What can hang from each mark:
j724: j327 j448
j456: j538
j195: j327 j448
j448: j199 j417 j456 j724
j417: j229
j538: j195 j456
j229: j765
j765: j229
j327: j195

Known rows, with every way that one mark hangs from another:
j327(j195(j448)): [  4.1  31.4  -2.2  24.4  19.5   5.7   2.3 -15.2 -23.6  25.1   6.2   4.8
   6.7   7.9  14.1  -3.2 -11.8   2.5  -8.0  19.9 -28.5  -2.0 -14.2   8.6]
j195(j327 j448): [  2.1  27.0  -3.1   9.1  26.3  15.5   3.3 -11.7 -21.9  22.6   4.4   0.4
   3.8   6.5   7.2   1.3   4.7  -6.3 -18.7  30.7 -16.6  -3.8 -10.5   5.1]
j538(j195(j448(j456 j724))): [-11.0  30.4  -8.1   0.2  25.0  23.4   9.4 -12.2 -37.3  24.8  -1.5   5.3
   3.9   8.3   3.9 -18.5  -9.0  -3.5 -30.1  19.9  -9.0  -3.4  -2.0 -11.6]
j456(j538(j195(j327))): [  8.4  36.5  -4.2   3.0  22.2  24.6  -3.5  -3.9 -25.3  33.4   5.3 -21.2
  13.3   0.3  24.4   2.1  -9.3  -0.7 -18.5  20.8 -14.5   5.3   0.5  -8.4]
j724(j327(j195) j448(j199 j417)): [ 12.7  23.3   9.5  41.2  20.5 -15.2   5.2 -11.3 -39.7  -5.0 -20.3  37.8
  -4.4  32.7  18.7  12.9 -12.0  -1.1 -15.0  22.7 -12.6  -4.3  -8.8 -19.2]
j327(j195(j448(j456 j724))): [  5.5  25.6  -8.7  19.4  21.1   7.3  18.1 -18.2 -37.7  19.6   3.2   5.5
  -5.5   7.9   1.3  -7.2 -17.7  -2.8 -21.8  21.2 -15.6  -9.9 -12.8  -4.9]
j417(j229): [-16.5  26.5   4.5  10.4   8.7  -4.8  -8.9   6.1 -14.6  21.5  18.4 -19.5
   0.7 -18.9  27.9 -13.5  -1.1 -10.0  -0.9   8.0 -24.2  18.8   2.6  -2.0]
j448(j199): [-16.4  29.2  -1.7   9.8  18.5  -4.4 -12.0  -1.2 -35.1  12.3  11.7   1.4
   4.8   2.5  26.3  -2.7   1.8 -17.2 -16.4  24.7 -20.6   9.8 -14.0 -16.6]
j195(j327 j448(j199)): [ -1.6  23.6  -8.1   9.5  26.8  13.2  -3.3 -19.3 -36.8  11.4   1.4  16.0
   1.0  16.7   0.8   4.9   5.6 -12.3 -25.9  34.8 -12.2 -11.7 -12.5  -8.0]
j448(j417 j724(j327)): [  9.7   7.7  13.5   9.9  21.8 -13.5  19.1  16.3 -39.3  14.8  -4.6   6.6
  -1.4  -4.0  23.6   0.5  -3.2 -10.0 -17.2  22.4 -10.4  14.1  -6.9 -15.1]
j538(j195(j327) j456): [ -1.3  25.9  -2.8   6.0  24.6  24.4   1.8  -8.5 -26.2  32.9   6.4 -14.5
   7.2  13.0  15.5  -1.4   7.6  -4.7 -30.0  21.5 -10.2 -15.2   0.9 -16.3]
j417(j229(j765)): [-21.7  21.5   6.9  14.0   2.2 -14.3  -2.1  12.2  -6.4  16.7  25.5 -29.7
   8.6 -19.9  34.5 -17.5   9.4 -16.4   2.3   1.9 -27.9  33.5   8.5   0.0]
j327(j195(j448(j199 j417(j229)))): [  0.6  10.5  -2.4  13.3  16.6  -4.3  -8.8 -21.9 -26.3   6.3  -4.6  26.7
 -12.2  19.1   3.0  -8.4   1.5   0.4 -14.7  13.8 -19.4 -19.2  -5.4  -8.0]
j229(j765): [-16.2  27.8   7.0  13.1   6.9 -11.5   2.4  13.8 -15.5  19.1  24.4 -24.0
  15.0 -10.2  38.0  -9.7   9.0 -19.0  -4.3  14.0 -28.7  33.9  -4.6  -3.0]
j448(j417 j724): [ -0.8  14.6  10.0  -2.9  19.3  -3.1   1.2  15.2 -33.9  18.3   4.4   4.9
  -9.3  -4.6  27.9  -6.0   2.4 -16.3 -19.2  20.0 -13.7   7.1  -9.7 -13.0]
j456(j538(j195(j448(j417)))): [  0.7  36.1   5.0 -11.2  23.3  24.6 -15.1 -11.4 -22.9  20.0  -2.7  10.1
   6.1  11.1  21.5  -7.8   2.9   6.7 -29.9  15.3 -18.4  -2.6 -11.1 -11.7]
j724(j327 j448): [ -2.8  41.0  13.5  36.0  18.9  -6.6   6.3   3.8 -26.5  10.4  -6.3   3.3
  10.4   5.8  31.7   5.0  -9.4  -7.3  -6.6  18.9 -19.8  18.8  -7.1  -6.2]
j538(j195(j448)): [-10.7  35.5  -0.2   6.4  24.3  22.6  -3.9  -8.6 -22.9  27.3   2.5   4.2
  16.7   6.6  16.2 -12.3  -2.9   1.8 -17.7  19.1 -22.5   3.4  -5.5   1.8]
j195(j327 j448(j456(j538))): [  6.8  43.7 -11.8   1.0  22.8  20.5   0.7 -27.7 -24.6  13.5   8.5 -11.2
  -0.7   5.9   2.8   2.0   3.5  -3.0 -35.2  30.8  -9.1  -5.7 -12.8 -13.5]
j327(j195(j448(j724))): [  7.5  19.4  -0.5  25.0  22.0   9.0  11.6  -7.9 -37.6  28.5   4.5   6.2
   0.3   7.3  11.3  -4.6 -19.1  -3.4  -9.1  16.3 -23.6  -5.9 -14.3   6.6]
j456(j538): [ -3.5  43.1   5.2   6.5  13.5   5.9 -15.1   1.9 -24.5  23.1  18.7 -22.6
   7.2 -13.3  38.2  -2.0  -3.9  -9.1 -13.9  15.6 -26.7  19.8 -11.7 -11.2]
j195(j327): [  2.1  27.9  -0.9  11.3  20.4   3.6   3.0   2.2 -21.8  24.5   9.0 -14.0
   2.8  -2.8  20.9   2.3   1.7 -12.2 -13.8  29.1 -13.9   7.2  -5.7  -1.0]
j724(j327): [ -1.7  28.2   6.8  26.2  18.3 -11.8  10.0   9.0 -26.4  19.7   5.8  -9.4
  14.9  -8.9  28.1   0.5  -5.4  -6.2  -7.7  22.7 -20.4  26.1  -6.6  -8.0]
j195(j448(j417(j229) j456 j724)): [-10.1  12.7   0.3  -9.5  16.3   2.1   4.4  -9.8 -26.0   4.5   2.5  10.9
 -19.3  -0.9  -1.0 -21.6   8.2  -8.4 -29.0  14.0  -4.8  -8.2   0.1 -15.6]
j765(j229): [ -8.2  45.5   8.2  13.0  11.7  -1.4  -2.2  14.1 -15.8  26.3  22.4 -13.9
   7.3 -11.9  38.2  -2.9   1.2  -9.1   3.9  13.8 -31.3  26.7  -8.6  -5.5]

Rows:
[-14.8  21.1  -9.1   4.8  20.4  -0.8   2.4  -5.7 -49.9   8.3   8.9   2.3
  -9.0   4.0  12.2  -9.2  -4.6 -23.0 -29.3  27.1  -8.0   2.7 -10.8 -32.4] => j448(j199 j456 j724)
[-15.2  13.1  -2.9   0.8  29.4  30.2  -3.3 -20.8 -51.4  23.3  -0.2  15.9
   3.9  22.6   2.5  -9.6   2.3  -8.8 -40.3  16.6 -12.6 -27.2  -9.4 -26.9] => j538(j195(j448(j199 j724)) j456)
[  2.6  24.8 -10.5   8.7  21.9  -2.6   1.1 -30.4 -35.5  -3.2  -6.9  33.7
 -12.8  31.4  -4.3  -3.2   4.3  -1.6 -36.3  31.1  -9.7 -23.0 -17.3 -23.9] => j327(j195(j448(j199 j417 j456)))
[  2.6  25.4   3.0 -12.3  16.3   1.9  -1.5  -1.2 -36.5   9.0   7.7  -6.6
 -14.7  -5.8  22.9  -7.3   0.4 -12.0 -35.8  18.4  -7.2   4.5 -11.6 -31.8] => j448(j417 j456(j538) j724)
[-19.7  19.5   3.6  -2.0   0.9 -21.3   3.1   4.7  -6.3  -0.1  16.2 -16.0
  -7.8  -8.7  22.0 -21.1  22.8 -15.7 -17.7   9.0 -12.6  23.3   9.9 -18.6] => j448(j417(j229(j765)) j456)
[-11.6  28.6  -5.4   2.3  21.8  10.0   9.6 -10.6 -35.8  15.9   7.3   1.4
  -4.5   0.2   3.7 -13.2  -3.6 -12.0 -28.5  23.1 -12.5   0.5 -11.9 -11.9] => j195(j448(j456 j724))
[ -9.2  32.9  -1.9 -14.0  10.1   8.9 -10.2  -8.9 -15.6  10.6   3.7 -13.6
  -5.8  -4.5  19.1 -18.1   2.7   2.9 -29.3   5.5  -8.7   4.6  10.1 -27.5] => j448(j417(j229) j456(j538(j195)))
[ 12.4   4.6  -1.8  40.9  22.1 -13.8  22.0   1.2 -55.0  17.9  -3.0   9.3
   3.7  10.1  14.8   6.9 -25.0  -9.1  -8.2  21.9 -16.2   4.3  -7.7 -16.6] => j448(j199 j724(j327(j195)))
[  2.5  33.7  20.0  24.0  20.8 -11.1   5.0   4.4 -24.7   1.7 -15.1  19.5
   0.2  11.8  29.8   3.8   1.5  -4.9 -15.7  22.3 -13.8  11.6  -8.6 -11.8] => j724(j327 j448(j417))
[ 12.5   7.8   2.7  -3.9  28.8  12.6  11.4  -3.5 -33.4  17.2  -8.4  18.6
 -11.0  10.8   2.0  -1.5   7.3 -10.5 -29.2  31.6  -5.3 -17.6 -10.8  -1.9] => j195(j327 j448(j417 j724))
[-18.8  18.5  -5.3  -6.8  11.1 -14.8 -11.7 -10.0 -25.9  -7.0   4.5   8.7
 -18.7   4.1  10.1 -14.8  13.3 -13.6 -28.3  19.4  -5.8  -3.8  -0.4 -35.0] => j448(j199 j417(j229) j456)
[ -2.7  20.0  -0.2  20.1  19.3 -10.0  27.4   5.7 -41.9  15.5   2.9  -9.7
   2.2  -8.0  14.0  -4.7 -10.4 -11.8 -20.7  23.7  -7.0  18.6  -2.8 -22.6] => j448(j456 j724(j327))
[  4.8   1.2   5.9   8.9  29.3  -5.6  13.9  -5.2 -51.0   2.6 -16.1  36.2
  -2.6  17.2   3.3   0.6   2.2  -8.3 -28.9  27.9  -8.6  -3.3 -13.6 -21.5] => j195(j448(j199 j417 j724(j327)))
[-10.7  17.0   0.0   6.1  25.7  12.3  -1.0  -9.5 -49.3  12.0   2.8  19.5
  -0.9   8.9   8.5  -6.3  -4.5 -16.7 -24.0  24.0 -17.9  -4.3 -17.1 -12.2] => j195(j448(j199 j724))
[ -5.6  32.8   4.6  19.0  20.8 -15.3   3.9 -13.8 -38.3 -18.2 -18.3  33.5
  -9.1  27.1  14.9   1.5   5.1 -10.7 -35.5  30.2  -0.1   0.7  -9.8 -38.0] => j724(j327 j448(j199 j417 j456))
[ -5.4  14.5  -7.4  17.0  26.5  -2.0  20.1 -17.9 -53.9   3.8  -5.8  19.4
   0.6  12.7  -5.9  -3.5  -7.0 -12.0 -32.7  30.5  -4.6  -0.2 -12.0 -28.2] => j195(j448(j199 j456 j724(j327)))
[  2.5  35.4 -15.4  -0.5  24.9  17.5  -5.0 -36.7 -38.1   3.4   3.9   5.1
  -4.0  16.3  -3.5   4.6   5.5  -7.4 -42.1  34.0  -6.1 -13.9 -16.0 -25.6] => j195(j327 j448(j199 j456(j538)))
[  8.2   2.9  -2.1  -4.6  31.8  10.8   5.3 -11.1 -47.3   7.0 -12.4  33.3
 -12.6  25.7  -4.4   1.4   9.4 -15.2 -36.1  33.3  -1.2 -26.1 -12.9 -16.3] => j195(j327 j448(j199 j417 j724))
[  7.5  22.0   3.3  -3.9  26.2  10.5   0.2  -9.4 -19.8  12.4  -5.1  17.4
  -6.4  14.0   5.7   1.1  16.7  -5.8 -26.9  34.0  -9.5 -10.9 -11.9  -1.3] => j195(j327 j448(j417))
[  1.0  28.4  -1.8 -16.6  19.6  15.6  -1.2  -2.6 -36.1  15.6  -0.5  -2.9
  -5.9   1.7  21.1 -11.2  -6.4  -4.5 -38.3  14.4  -2.9  -0.5  -3.5 -32.9] => j448(j417 j456(j538(j195)) j724)
[ 19.7   9.4   1.7  24.9  18.7 -18.6  33.0   0.1 -41.3   9.4  -8.4   9.0
 -10.5   8.8   8.7   0.3 -14.1  -2.1 -22.4  24.6  -3.2   1.3  -5.2 -22.3] => j448(j417 j456 j724(j327(j195)))
[  2.2  21.9  -5.9  14.6  20.6  -6.4  11.3  -9.4 -55.5   5.0   1.5  -5.9
   0.3  -1.1  13.8   2.8 -13.4 -13.6 -30.9  23.9  -5.4  12.6  -9.0 -42.1] => j448(j199 j456(j538) j724(j327))
[  2.4  16.9  -5.7  -7.1  32.8  21.2  -3.7 -19.0 -32.8  10.3 -18.6  34.5
   0.1  32.9  -2.0  -1.6  12.2  -1.8 -36.8  33.4  -2.9 -24.7  -4.4 -15.2] => j538(j195(j327 j448(j199 j417)))
[-16.1  41.0   1.1   7.1  18.9  -4.5 -13.8 -16.8 -33.7 -15.9 -10.1  30.2
 -16.9  25.7  16.5  -3.9  10.8 -15.0 -37.7  29.1  -4.2  -7.4 -12.3 -36.3] => j724(j448(j199 j417 j456))
[ -1.3  33.7 -11.2   4.3  23.3  11.7  10.2 -20.8 -22.3  10.5   4.5   0.3
  -2.1   9.0  -3.4  -3.0   7.9  -6.6 -32.0  35.2  -6.5  -8.6  -7.9  -8.5] => j195(j327 j448(j456))
[ 18.4  -3.1   3.8  28.5  22.8 -18.6  20.2   1.9 -55.1   9.3 -13.3  24.2
  -6.2  19.0  13.8   7.7 -14.1  -6.3 -17.4  23.3  -9.0  -4.1  -9.8 -23.0] => j448(j199 j417 j724(j327(j195)))
[  5.6  18.4  -2.0  13.1  22.8  -1.1  -5.7 -19.9 -35.1   5.9  -6.8  34.6
  -7.0  26.6   6.7  -0.8   0.0  -1.0 -24.6  26.9 -18.6 -18.0 -18.4 -11.8] => j327(j195(j448(j199 j417)))
[ -9.9   1.1   3.5  -5.8  20.4   2.5  -7.3  -8.2 -37.7   4.4  -2.8  26.3
 -15.5   8.9   2.1 -15.4   6.2 -13.8 -22.4  14.0 -11.6 -13.3  -5.0 -15.2] => j195(j448(j199 j417(j229) j724))
[  7.9  30.9   3.9  54.0  20.2 -12.0   8.4 -12.8 -41.3   5.2 -13.4  21.6
   5.0  24.8  21.0  10.4 -21.2  -3.7  -5.9  20.9 -18.7   1.7  -8.3 -12.6] => j724(j327(j195) j448(j199))
[ -6.5  49.7  -6.1  -1.8  17.8  14.1  -7.3 -23.2 -23.0  11.7  15.7  -9.3
   1.6  -2.6  13.9  -6.5  -0.4  -2.7 -32.5  21.8 -20.2   6.2 -16.6 -17.0] => j195(j448(j456(j538)))
[ -4.2  44.8   0.3  -1.6  22.1  29.5 -12.7 -13.7 -23.8  28.6   5.5  -5.0
  16.9   2.9  22.6  -8.9  -7.7   5.1 -21.1  13.9 -25.7   4.3  -9.6  -3.8] => j456(j538(j195(j448)))
[ -0.4  26.4  -3.0   3.9  29.4  34.8   1.7 -23.6 -24.0  29.5   1.9  -2.0
   8.1  20.7   1.8  -3.2  11.9   1.5 -38.1  23.2 -11.4 -26.8  -3.7  -8.0] => j538(j195(j327 j448) j456)
[  6.2  16.3  -1.0   8.2  28.1  17.3  12.4  -5.6 -36.7  26.6   2.3   3.1
  -1.3   4.3   3.1  -1.3  -4.0 -11.3 -21.0  29.7 -12.3  -8.5 -10.7   4.3] => j195(j327 j448(j724))
[-14.4   6.3  -3.5  -7.2  13.1  -8.8  -1.6  -4.7 -39.2  -3.6   2.8  11.3
 -25.0   2.2   6.2 -16.5   6.7 -19.3 -31.1  16.0  -0.4  -6.1   2.7 -36.1] => j448(j199 j417(j229) j456 j724)
[  3.6   1.5   7.5  10.5  24.4 -16.3  12.3  10.0 -52.2   4.8 -10.3  23.5
  -4.8   6.5  16.6   1.8  -2.0 -15.5 -24.4  27.7  -6.4   6.5  -9.7 -28.9] => j448(j199 j417 j724(j327))
[  0.3  22.1  -1.6  16.6  24.8  -0.8  26.0 -10.2 -40.8  11.3  -1.1   5.2
   4.7   0.4   0.2  -5.5  -7.9  -4.3 -27.2  24.8  -9.3   8.7  -8.2 -14.3] => j195(j448(j456 j724(j327)))
[  5.7  32.7  -4.5   8.7  17.8   0.1   7.7 -22.8 -23.4   5.3  -1.9  20.3
  -9.6  19.2   4.1  -5.5   1.9   3.5 -30.0  27.1 -13.8 -12.3 -14.8 -10.5] => j327(j195(j448(j417 j456)))
[  8.4  12.2 -10.0  34.7  20.0 -16.0  27.8  -8.9 -57.0  10.0  -4.0   7.6
  -2.6  12.3   5.0   2.8 -24.0  -9.1 -21.8  25.4  -6.6   0.7  -5.5 -30.0] => j448(j199 j456 j724(j327(j195)))
[ -1.4  27.2  -7.4  25.4  22.0   5.3  -3.0 -22.6 -37.6  14.1   2.3  18.5
   3.7  19.4   8.0   0.0 -10.3  -3.6 -14.3  23.6 -25.6 -10.8 -17.0  -5.3] => j327(j195(j448(j199)))
[ -6.0  13.9  -6.2  20.0  21.7 -12.7  19.5  -2.3 -53.7   5.9  -1.4   4.9
   0.2   3.6   8.5  -3.1 -10.2 -17.4 -28.3  28.6  -3.8   8.9  -5.1 -35.8] => j448(j199 j456 j724(j327))
[ -9.9  60.6  -0.6  10.2  16.4  22.6 -11.6 -16.1 -25.2  12.8  -0.6  -6.9
   5.1  10.8  28.7  -7.1 -14.0  -0.5 -26.7  11.1 -13.2   6.0  -3.4 -23.2] => j724(j448(j456(j538(j195))))
